Each row was made from one small tree. The marks that hang from a mark follow it in brackets, in alphabetical order. Every link used is in the known rows. Write each row's tree.
Known rows
ruki[ruran[fopata gitut vavero[mibi]]]: | -.06 | -.25 |  .01 | -.31 | -.28 | -.31 | -.09 | -.07 | -.34 | -.29 |  .36 |  .21 | -.10 |  .10 | -.34 |  .04 |  .39 |  .06 | -.24 |  .12 |  .01 |  .27 |  .43 |
kose[ruran[fopata]]: | -.13 | -.05 |  .23 | -.03 | -.22 | -.16 | -.02 | -.17 | -.48 | -.18 | -.04 |  .47 |  .03 | -.02 | -.25 |  .11 |  .08 | -.06 |  .00 |  .16 |  .08 |  .04 |  .22 |
bege[ruran[ruki[keli]]]: |  .02 | -.10 | -.02 | -.17 | -.16 |  .09 |  .04 | -.27 | -.35 |  .08 |  .29 |  .63 |  .00 | -.11 | -.35 | -.44 |  .06 |  .03 | -.02 |  .08 | -.06 |  .35 |  .08 |
vavero[mibi]: | -.01 |  .01 |  .20 | -.09 | -.06 |  .04 |  .06 | -.04 | -.33 |  .00 |  .13 |  .26 | -.07 | -.20 | -.26 |  .08 |  .07 |  .01 | -.21 |  .00 | -.09 |  .19 |  .10 |
ruran[vavero]: | -.18 | -.11 |  .13 | -.05 | -.09 | -.32 |  .18 | -.12 | -.22 |  .09 |  .14 |  .33 |  .05 |  .09 | -.09 | -.05 |  .06 | -.01 |  .04 |  .06 | -.09 |  .08 | -.11 |
bege[ruran[fopata]]: | -.05 | -.04 |  .20 | -.18 | -.32 | -.23 | -.01 | -.25 | -.37 | -.03 |  .26 |  .50 | -.07 | -.07 | -.17 | -.10 |  .15 | -.16 |  .01 |  .18 |  .22 |  .08 |  .02 |
kose[ruran[vavero[vatumu]]]: | -.19 | -.11 |  .03 | -.02 |  .20 | -.32 |  .06 | -.45 | -.41 | -.12 | -.03 |  .56 |  .12 |  .04 | -.17 | -.13 | -.06 |  .02 |  .21 |  .07 | -.09 |  .08 |  .10 |
keli[ruki[ruran]]: |  .10 | -.29 | -.08 | -.52 | -.10 | -.18 |  .01 |  .14 | -.23 | -.16 |  .42 |  .19 |  .02 | -.03 | -.16 |  .08 |  .10 |  .05 | -.09 | -.01 |  .03 |  .15 |  .27 |
ruki[keli ruran[fopata vavero[mibi]]]: |  .02 | -.25 | -.03 | -.21 | -.44 | -.21 | -.09 | -.04 | -.37 | -.10 |  .51 |  .36 | -.13 |  .00 | -.41 |  .06 |  .31 |  .16 | -.36 |  .10 | -.19 |  .32 |  .32 |
ruran[fopata]: | -.11 | -.05 |  .18 | -.06 | -.31 | -.24 | -.05 | -.06 | -.25 | -.08 |  .22 |  .32 | -.07 | -.04 | -.15 |  .08 |  .24 | -.11 | -.12 |  .15 |  .11 |  .01 |  .11 |
vavero[mibi vatumu]: | -.01 |  .01 |  .00 | -.12 |  .17 | -.06 | -.10 | -.31 | -.28 | -.10 |  .24 |  .36 | -.09 | -.28 | -.20 | -.08 |  .12 | -.01 | -.09 |  .00 | -.11 |  .15 |  .19 |
ruran[fopata gitut vavero]: | -.25 | -.14 |  .09 |  .01 | -.43 | -.41 | -.01 | -.11 | -.12 | -.25 |  .23 |  .27 |  .02 |  .10 | -.20 | -.15 |  .35 | -.03 | -.03 |  .19 |  .05 |  .08 |  .19 |
bege[kose ruran[ruki vavero[mibi vatumu]]]: |  .03 | -.03 |  .01 | -.36 | -.11 | -.22 | -.05 | -.55 | -.45 |  .04 |  .30 |  .67 | -.10 | -.04 | -.14 | -.50 |  .21 | -.04 | -.04 |  .25 | -.20 |  .11 |  .04 |
ruran[fopata ruki vavero]: | -.18 | -.17 |  .13 | -.14 | -.37 | -.41 |  .02 | -.17 | -.39 |  .08 |  .19 |  .53 |  .04 |  .20 | -.28 | -.16 |  .36 |  .00 | -.10 |  .28 | -.12 |  .08 |  .05 |
bege[kose ruran[gitut[vavero] ruki[keli]]]: |  .14 | -.14 |  .03 | -.20 | -.40 |  .27 | -.03 | -.29 | -.21 | -.35 |  .23 |  .51 | -.19 | -.04 | -.21 | -.56 |  .20 | -.05 | -.08 |  .12 |  .00 |  .46 |  .35 |
ruran[fopata gitut[vavero] ruki[keli]]: |  .04 | -.23 |  .00 |  .00 | -.54 |  .17 | -.12 | -.10 | -.21 | -.46 |  .21 |  .43 | -.12 |  .04 | -.45 | -.31 |  .42 |  .05 | -.19 |  .11 | -.04 |  .51 |  .52 |
kose[ruran[fopata gitut ruki vavero[mibi]]]: | -.17 | -.13 |  .14 | -.10 | -.37 | -.16 | -.03 | -.25 | -.60 | -.27 | -.07 |  .52 |  .10 |  .09 | -.54 | -.20 |  .30 |  .11 | -.12 |  .26 | -.16 |  .27 |  .39 |
keli[ruran[fopata gitut vavero[mibi vatumu]]]: |  .04 | -.21 | -.16 | -.38 | -.40 | -.33 | -.11 | -.23 | -.19 | -.35 |  .24 |  .28 | -.01 |  .04 | -.13 | -.13 |  .48 |  .00 | -.08 |  .03 | -.13 |  .04 |  .43 |
ruki[keli ruran]: |  .05 | -.24 | -.12 | -.20 |  .01 |  .02 | -.06 |  .00 | -.21 | -.11 |  .44 |  .29 | -.13 | -.09 | -.27 | -.01 |  .07 |  .09 | -.20 | -.06 | -.03 |  .36 |  .31 |
vavero[vatumu]: | -.10 | -.04 | -.07 | -.07 |  .27 | -.19 | -.09 | -.33 | -.15 | -.10 |  .22 |  .38 | -.04 | -.16 | -.07 | -.15 |  .08 | -.07 |  .07 |  .02 |  .02 |  .05 |  .14 |
bege[ruran[fopata ruki vavero]]: | -.11 | -.15 |  .13 | -.27 | -.38 | -.39 |  .06 | -.35 | -.50 |  .11 |  .24 |  .69 |  .03 |  .16 | -.28 | -.30 |  .27 | -.07 |  .03 |  .28 |  .01 |  .16 | -.03 |
ruran[fopata ruki vavero[mibi]]: | -.09 | -.11 |  .17 | -.18 | -.45 | -.30 |  .00 | -.14 | -.51 |  .07 |  .18 |  .50 | -.01 |  .10 | -.40 | -.10 |  .40 |  .06 | -.25 |  .27 | -.24 |  .15 |  .09 |
kose[ruran[fopata ruki[keli] vavero]]: | -.15 | -.17 |  .09 |  .00 | -.41 | -.19 | -.01 | -.25 | -.53 | -.08 |  .05 |  .70 |  .12 |  .10 | -.47 | -.22 |  .19 |  .13 | -.05 |  .24 | -.25 |  .21 |  .20 |

Which tree is each row?
|  .07 | -.34 | -.09 | -.31 |  .01 | -.15 | -.22 | -.25 | -.24 | -.59 |  .34 |  .27 | -.23 |  .11 | -.19 |  .01 |  .36 | -.09 | -.06 |  .03 |  .26 |  .37 |  .63 |
ruki[ruran[fopata gitut[vavero[vatumu]]]]
|  .10 | -.19 | -.02 | -.26 | -.72 | -.11 |  .03 |  .02 | -.24 | -.08 |  .30 |  .34 | -.03 | -.02 | -.23 | -.03 |  .35 |  .11 | -.24 |  .00 | -.30 |  .12 |  .21 |
ruki[keli[ruran[fopata vavero[mibi]]]]
|  .04 | -.02 |  .13 | -.34 | -.19 | -.05 | -.01 | -.28 | -.35 |  .06 |  .21 |  .56 | -.11 | -.02 | -.08 | -.38 |  .13 | -.14 | -.05 |  .21 |  .02 |  .08 |  .04 |
bege[kose ruran[ruki]]
| -.14 | -.11 |  .10 | -.06 | -.23 | -.05 | -.11 | -.21 | -.47 | -.36 | -.07 |  .50 |  .08 |  .03 | -.44 | -.20 |  .26 |  .02 | -.03 |  .21 |  .05 |  .20 |  .47 |
kose[ruran[fopata gitut ruki]]
|  .07 | -.21 |  .03 | -.13 | -.52 |  .14 | -.06 | -.30 | -.33 | -.37 |  .25 |  .59 | -.10 | -.01 | -.43 | -.43 |  .32 | -.03 | -.04 |  .14 |  .11 |  .55 |  .38 |
bege[ruran[fopata gitut[vavero] ruki[keli]]]
|  .01 | -.35 | -.04 | -.50 | -.44 | -.49 | -.01 |  .09 | -.28 | -.15 |  .49 |  .28 |  .04 |  .14 | -.19 |  .10 |  .28 |  .06 | -.09 |  .15 | -.02 |  .07 |  .24 |
keli[ruki[ruran[fopata vavero]]]
|  .14 | -.29 | -.15 | -.57 | -.76 | -.19 | -.05 |  .20 | -.04 | -.43 |  .31 |  .13 |  .08 |  .00 | -.09 | -.05 |  .42 | -.01 | -.06 |  .02 |  .03 | -.05 |  .47 |
keli[ruki ruran[fopata gitut]]
| -.06 | -.24 | -.14 | -.33 | -.07 | -.40 | -.21 | -.30 | -.31 | -.38 |  .44 |  .29 | -.12 |  .05 | -.31 | -.08 |  .43 |  .05 | -.16 |  .14 |  .00 |  .24 |  .52 |
ruki[ruran[fopata gitut vavero[mibi vatumu]]]
| -.06 | -.05 |  .06 | -.04 | -.49 |  .05 | -.20 | -.15 | -.30 | -.42 |  .10 |  .49 | -.07 | -.08 | -.32 | -.34 |  .29 |  .04 | -.18 |  .27 | -.12 |  .12 |  .51 |
bege[kose[ruran[fopata gitut ruki[keli]]]]
|  .03 | -.17 |  .21 | -.12 | -.34 |  .18 | -.04 | -.22 | -.63 | -.49 | -.16 |  .50 | -.04 |  .05 | -.54 | -.08 |  .28 |  .02 | -.13 |  .14 |  .00 |  .46 |  .57 |
kose[ruran[fopata gitut[vavero[mibi]] ruki]]
| -.07 | -.11 |  .04 | -.24 | -.33 | -.12 | -.09 | -.30 | -.36 | -.20 |  .23 |  .54 | -.01 | -.01 | -.34 | -.39 |  .33 | -.09 |  .00 |  .23 |  .18 |  .25 |  .27 |
bege[ruran[fopata gitut ruki]]
|  .26 | -.24 | -.22 | -.25 | -.26 |  .30 | -.06 | -.15 | -.09 | -.48 |  .23 |  .26 | -.13 | -.16 | -.21 | -.19 |  .24 |  .08 | -.12 | -.22 | -.17 |  .42 |  .56 |
ruki[keli[ruran[gitut[vavero[mibi vatumu]]]]]
|  .11 | -.19 | -.11 | -.43 | -.09 | -.25 |  .06 | -.24 | -.27 | -.05 |  .17 |  .33 |  .01 |  .03 | -.04 | -.04 |  .22 |  .02 | -.03 | -.10 | -.24 |  .06 |  .17 |
keli[ruran[vavero[mibi vatumu]]]
|  .09 | -.26 | -.15 | -.46 | -.14 |  .05 |  .00 | -.02 | -.18 | -.21 |  .06 |  .27 |  .04 |  .11 | -.16 | -.24 |  .32 | -.02 | -.05 | -.08 | -.05 |  .18 |  .41 |
keli[ruran[gitut ruki]]
| -.13 | -.04 |  .24 | -.08 | -.18 | -.22 |  .09 | -.20 | -.34 | -.08 | -.04 |  .42 | -.01 |  .09 | -.03 | -.08 |  .00 | -.03 |  .01 |  .17 | -.11 | -.05 |  .05 |
bege[kose[ruran[vavero]]]
|  .08 | -.30 | -.13 | -.55 | -.32 | -.47 | -.13 | -.10 | -.34 | -.22 |  .56 |  .32 | -.01 | -.01 | -.25 |  .04 |  .34 |  .11 | -.15 |  .15 | -.12 |  .07 |  .35 |
keli[ruki[ruran[fopata vavero[mibi vatumu]]]]
|  .01 | -.25 | -.20 | -.19 | -.40 | -.04 |  .08 | -.02 |  .01 | -.22 |  .26 |  .23 |  .06 |  .00 | -.14 | -.26 |  .21 |  .12 | -.04 | -.12 | -.21 |  .22 |  .28 |
ruki[keli[ruran[gitut vavero]]]
| -.02 | -.04 |  .09 | -.30 | -.50 | -.12 | -.19 | -.28 | -.28 | -.26 |  .27 |  .50 | -.14 | -.02 | -.17 | -.45 |  .39 | -.16 | -.10 |  .34 |  .14 |  .07 |  .30 |
bege[kose ruran[fopata gitut ruki]]
|  .17 | -.27 |  .00 | -.65 | -.86 | -.34 |  .09 |  .17 | -.30 | -.13 |  .32 |  .25 |  .10 |  .08 | -.14 |  .11 |  .40 |  .06 | -.16 |  .06 | -.25 | -.07 |  .20 |
keli[ruki ruran[fopata vavero[mibi]]]
| -.02 | -.18 |  .18 | -.01 | -.42 | -.03 | -.03 | -.07 | -.17 | -.48 |  .12 |  .23 | -.15 |  .05 | -.20 | -.01 |  .31 | -.12 | -.07 |  .07 |  .22 |  .30 |  .38 |
ruran[fopata gitut[vavero]]
| -.12 | -.08 |  .23 | -.18 | -.40 | -.31 | -.04 | -.22 | -.49 | -.12 |  .00 |  .59 | -.01 |  .17 | -.18 | -.15 |  .24 | -.03 | -.08 |  .35 | -.14 | -.06 |  .18 |
bege[kose[ruran[fopata ruki vavero]]]
|  .07 | -.34 |  .04 | -.29 | -.20 | -.08 | -.11 | -.06 | -.28 | -.51 |  .27 |  .20 | -.22 |  .17 | -.24 |  .11 |  .34 | -.07 | -.14 |  .03 |  .28 |  .40 |  .56 |
ruki[ruran[fopata gitut[vavero]]]
|  .11 | -.18 | -.05 | -.25 | -.45 |  .01 |  .11 |  .00 | -.21 |  .00 |  .26 |  .30 |  .00 | -.07 | -.19 | -.07 |  .17 |  .14 | -.19 | -.12 | -.35 |  .20 |  .14 |
ruki[keli[ruran[vavero[mibi]]]]
|  .06 | -.20 |  .11 | -.25 | -.39 |  .01 | -.02 | -.32 | -.42 | -.33 |  .14 |  .55 | -.10 |  .10 | -.34 | -.32 |  .32 | -.13 |  .02 |  .17 |  .23 |  .45 |  .34 |
bege[ruran[fopata gitut[vavero] ruki]]
| -.06 | -.12 |  .01 | -.07 | -.27 |  .00 |  .08 | -.13 | -.37 |  .10 |  .25 |  .50 |  .04 | -.04 | -.47 | -.31 |  .20 |  .21 | -.26 |  .09 | -.43 |  .36 |  .08 |
ruran[ruki[keli] vavero[mibi]]
| -.03 | -.13 | -.11 | -.12 | -.21 |  .15 | -.02 | -.29 | -.22 | -.16 |  .29 |  .54 |  .02 | -.15 | -.41 | -.57 |  .13 |  .04 | -.01 |  .07 |  .00 |  .44 |  .26 |
bege[ruran[gitut ruki[keli]]]
|  .06 | -.24 | -.05 |  .01 | -.22 |  .32 |  .00 | -.12 | -.16 | -.38 |  .15 |  .38 | -.07 |  .01 | -.40 | -.39 |  .22 |  .09 | -.12 | -.03 | -.09 |  .60 |  .43 |
ruran[gitut[vavero] ruki[keli]]
| -.10 | -.10 |  .18 | -.12 | -.19 | -.11 | -.05 | -.21 | -.60 | -.13 | -.08 |  .61 |  .06 |  .05 | -.40 | -.05 |  .18 |  .00 | -.04 |  .22 | -.02 |  .13 |  .28 |
kose[ruran[fopata ruki]]
|  .26 | -.37 | -.21 | -.59 | -.64 | -.12 | -.10 | -.02 | -.07 | -.65 |  .28 |  .21 | -.02 |  .05 | -.04 | -.07 |  .45 | -.04 |  .05 | -.05 |  .05 |  .11 |  .60 |
keli[ruki ruran[fopata gitut[vavero[vatumu]]]]
|  .15 | -.40 | -.20 | -.50 | -.27 | -.20 | -.18 | -.08 | -.16 | -.63 |  .46 |  .23 | -.10 |  .03 | -.20 | -.03 |  .36 |  .00 | -.03 |  .05 |  .16 |  .27 |  .63 |
keli[ruki[ruran[fopata gitut[vavero[vatumu]]]]]
|  .08 | -.26 | -.12 | -.44 | -.42 | -.09 | -.11 |  .02 | -.23 | -.27 |  .13 |  .32 |  .00 |  .11 | -.21 | -.18 |  .50 | -.05 | -.12 |  .04 |  .01 |  .11 |  .49 |
keli[ruran[fopata gitut ruki]]
|  .28 | -.29 | -.03 | -.49 | -.26 |  .27 |  .06 | -.01 | -.33 | -.34 | -.03 |  .26 | -.07 |  .11 | -.24 | -.13 |  .34 |  .00 | -.15 | -.15 | -.10 |  .46 |  .51 |
keli[ruran[gitut[vavero[mibi]] ruki]]
|  .05 | -.31 | -.17 | -.47 | -.16 | -.12 | -.05 |  .14 | -.11 | -.35 |  .42 |  .09 |  .04 | -.05 | -.22 | -.06 |  .16 |  .07 | -.08 | -.02 |  .08 |  .22 |  .43 |
keli[ruki[ruran[gitut]]]
| -.09 | -.01 |  .16 | -.05 | -.13 |  .02 | -.05 | -.14 | -.21 | -.37 | -.04 |  .29 | -.04 | -.08 | -.09 | -.16 |  .05 | -.06 | -.02 |  .12 |  .04 |  .03 |  .33 |
bege[kose[ruran[gitut]]]
|  .08 | -.18 |  .11 | -.15 | -.12 |  .28 |  .04 | -.12 | -.37 | -.34 |  .03 |  .31 | -.10 |  .01 | -.41 | -.20 |  .26 |  .03 | -.17 | -.02 | -.06 |  .56 |  .42 |
ruran[gitut[vavero[mibi]] ruki]
| -.09 | -.11 |  .14 | -.04 | -.49 | -.08 | -.01 | -.22 | -.64 | -.09 |  .04 |  .67 |  .08 |  .00 | -.58 | -.15 |  .23 |  .19 | -.21 |  .24 | -.35 |  .28 |  .25 |
kose[ruran[fopata ruki[keli] vavero[mibi]]]
| -.17 | -.05 |  .16 | -.06 | -.20 | -.17 |  .04 | -.19 | -.23 | -.30 | -.03 |  .33 |  .01 |  .06 | -.07 | -.19 |  .08 | -.01 |  .03 |  .16 | -.06 |  .02 |  .23 |
bege[kose[ruran[gitut vavero]]]
|  .27 | -.29 |  .01 | -.49 | -.56 |  .13 | -.04 |  .00 | -.38 | -.41 |  .04 |  .31 | -.11 |  .14 | -.29 | -.05 |  .52 | -.03 | -.21 | -.02 | -.04 |  .35 |  .58 |
keli[ruran[fopata gitut[vavero[mibi]] ruki]]
|  .06 | -.34 | -.14 | -.56 | -.81 | -.40 |  .04 |  .15 | -.06 | -.35 |  .30 |  .17 |  .15 |  .15 | -.08 | -.09 |  .45 |  .03 |  .00 |  .06 | -.07 | -.05 |  .36 |
keli[ruki ruran[fopata gitut vavero]]
